Every row comes from one small tree of marks. The marks that hang from a mark follow it in brackets, in alphabetical order. Every link used is in the known rows. Which tree was each row made from?
Known rows:
H{C{B G{P Y} Q X}}: [ -2  -8  -4   9  13   0 -12  16  -5  -1  -5  16   7   8  -8  23 -10  -1
  -1  -1   2  -5]
L{E}: [ -4   0   9  -4   8   4 -11  -3   9   1   7   2  -9 -10   1   7  -2   3
  -4   3   5  -3]
D{R{G}}: [  0   2   6   2   7   4  -5  -1   2   7   0  12   6   4  -3 -12  10   8
  -4  -4   8  -6]
G{R Y}: [ -2  -8  -4   2   3   6   1   1  -4  -3   7  27   2   7 -12  15  -3  -9
 -11  -9   6 -10]
H{C{B G Q X}}: [ -5  -5   6   9  23  -9 -16  21  -3   3  -9   5   3   6  -4  24  -3   5
   5  -2   2   1]
D{R{G{C{B X}}}}: [-4  4  8  7 11 -6  4  5 -3 -1 -3  0 11  7 -6  0 16  2  1  0  4 -3]
C{B G{P} Q X}: [ -4  -3  -1   9  24  -5  -9  19  -4   8 -11   1  -1  -1  -6  22  -6  -1
   7  -2   1  -6]
G{C P R Y}: [ -2  -9 -15  -4  -5  14   8  -2  -4 -14  12  32   4   9  -6  13  -4 -22
 -16  -3   4 -10]
C{Q X}: [ 0 -2  2  6 18 -4  3 11  0  3 -4  4 -2  2 -6 11 -1  3  1 -5  3 -5]
L{C{B G{Y} Q X} E}: [ -7   0  16  12  20  -8 -24   6   1  -5  -5   5  -8  -6  -5  36  -4  21
   6  -3   1  -2]
R{G{C}}: [ -2  -2  -1  -3  11   5   2  -5   6  -5   4  12   5  13   5 -10   9  -5
 -14   3   5  -6]
H{C}: [-1 -7  0 -7  4  5 -6  2  9 -2  9 16  1  2  2 -3 -1 -6 -9  1  6  0]
C{B G{P R Y} X}: [ -3  -8  -2  10  11  -3  -6  12 -11   2  -6  20   4   6 -18  32  -7 -11
   3  -4   5 -13]
L{C{G Q} E}: [ -7  -1  15   0  17   1 -28   3  10  -2   0   9 -14  -9   7  22  -1  18
   2  -2   2   1]
X{C{G{R}}}: [ -7 -10  -1  -2  17   2  -4   6  -8  -3  -1  29  -6   7  -5  20  -4  -2
  -7  -5   5  -6]
L{C E}: [ -5   1  13  -5   6   3 -17  -8  16  -7  11   7 -13 -15   7   6   3   8
  -2   3   4   1]
U{G{C{Q} P R Y}}: [  1  -7 -10   0  -2  14   5   5 -10 -12  10  43  -1  13  -4  17  -5 -15
 -14  -8   1 -11]
C{G{R}}: [-5 -8  4  0 13 -1 -9  9 -3  6 -2 20 -2  6 -7 23 -1 -5 -2 -7  6 -8]
L{C{B} E}: [ -8   1  12  -2  11  -2 -23  -2  14  -7  10  -1 -11 -20   5   9   4   7
   1   3   2   3]
X{C{B G{Y} Q}}: [ -9  -9  -7   7  26   3  -5  10 -10  -2  -4  17  -5   8  -8  20 -11  12
 -11  -7   1  -5]
H{C{B G}}: [ -6  -8   5  -1  16  -3 -18  11   4   4   0   8   1   3  -1  12  -2  -2
  -3   1   5   0]
G{C{B Q} P Y}: [ -5  -6 -17   2   9  10   3   7  -3  -9   7  12   2   5  -1  11  -6 -10
 -13  -3  -2  -5]

Write each row's tree:
[ -3  -9  -3  -2   9   6  -9   8  -3   5   0  24  -1   2  -5  18  -4 -12
  -2  -3   5 -10]  C{G{P R}}
[ -6 -10  -6   5   9   4 -11   9  -8   2  -1  24   3   4 -13  26  -8 -12
  -4  -5   4 -12]  C{B G{P R Y}}
[ 2 -1 -8  4 14  5  4  4  1 -7 -3 13  7 13  4 -4  4 -7 -5  3  2 -7]  R{G{C{Q X} P}}
[ -4 -10  -2   8  14   4 -10  11 -10   3  -4  28   0  13 -11  33  -7   3
  -7 -13   3 -11]  C{G{R Y} Q}
[ -3  -7  -4   8  16  -4 -22  24  -7  -2  -6  20   6   4  -7  31  -6 -11
   8  -3   1  -1]  H{C{B G{P R} Q X}}
[ -2 -11  -5   1   4   9  -5   4  -7   2   1  32   2   9 -11  22  -8 -11
  -8  -5   6 -14]  C{G{P R Y}}
[ -5  -8 -20   4   8  10  -3  10  -8 -14   7  23   4   6  -6  22  -5 -18
 -11  -8  -2  -6]  G{C{B Q} P R Y}
[ -6  -2  12   8  22 -12  -4  13  -2  11 -10  -4  -1   1  -9  22  -1   2
   5  -1   5  -6]  C{B G X}
[  0  -9 -12   0  -2  12   2   1  -3  -5   8  31   3   3 -11  10  -7 -16
 -11  -4   5 -12]  G{P R Y}
[ -3  -7 -11   3   3   9   0  11 -12 -10   8  35   0   8  -5  21  -5 -16
 -11  -7  -1  -9]  U{G{C{B Q} P R Y}}
[  0  -1 -12  11  15   4   2   5  -5  -9  -2  12  11  14  -3   3   0  -5
  -8   1   0  -9]  R{G{C{B Q X} P Y}}
[ -3  -4 -13   7  12   4  10   9  -5  -9   1   8   4   7  -6  16  -5 -10
  -6  -2  -1  -6]  G{C{B Q X} P Y}
[-10  -7   0   0  24  -2  -4   8  -4   2  -3   9  -7   0  -3  12  -5   4
  -7   0   3  -3]  X{C{B G}}
[-5 -3 -5  9 16 -3  8 10 -6 -8 -1  4  2 10 -9 21 -1 -1 -7 -6 -1 -5]  G{C{B Q X} Y}
[ -5  -7   7   6  15 -12 -17  18  -5   0  -5  16   6   6 -10  30   0  -9
   7  -2   5  -2]  H{C{B G{R} X}}
[ -2  -5   5  11  18  -2   1  10  -7   7 -10  13  -1  13 -13  27  -8  11
  -3  -8   4 -11]  C{G{Y} Q X}
[ -4  -6 -16   9   9   2   4  13 -11 -14   2  19   6   8 -12  28  -4 -17
  -4  -7  -1  -7]  G{C{B Q X} P R Y}
[-10  -9  -2   1  22  -2 -10  11 -10  -3  -2  20  -5   2  -7  23  -4  -3
  -4  -4   3  -4]  X{C{B G{R}}}
[  0  -6  -3   9  14   4   2   9  -6   5  -9  18   0  10 -10  23 -12   3
  -3  -4   4 -13]  C{G{P Y} Q X}
[ -5  -7   4  10  22 -11 -21  24  -8  -2  -8  16   5   7  -9  35  -2  -3
   7  -7   2   0]  H{C{B G{R} Q X}}
[ -1  -4  -5   0   6   9   6 -10   2  -9   6  21   7  19  -1  -6   5  -2
 -19   1   6 -10]  R{G{C Y}}
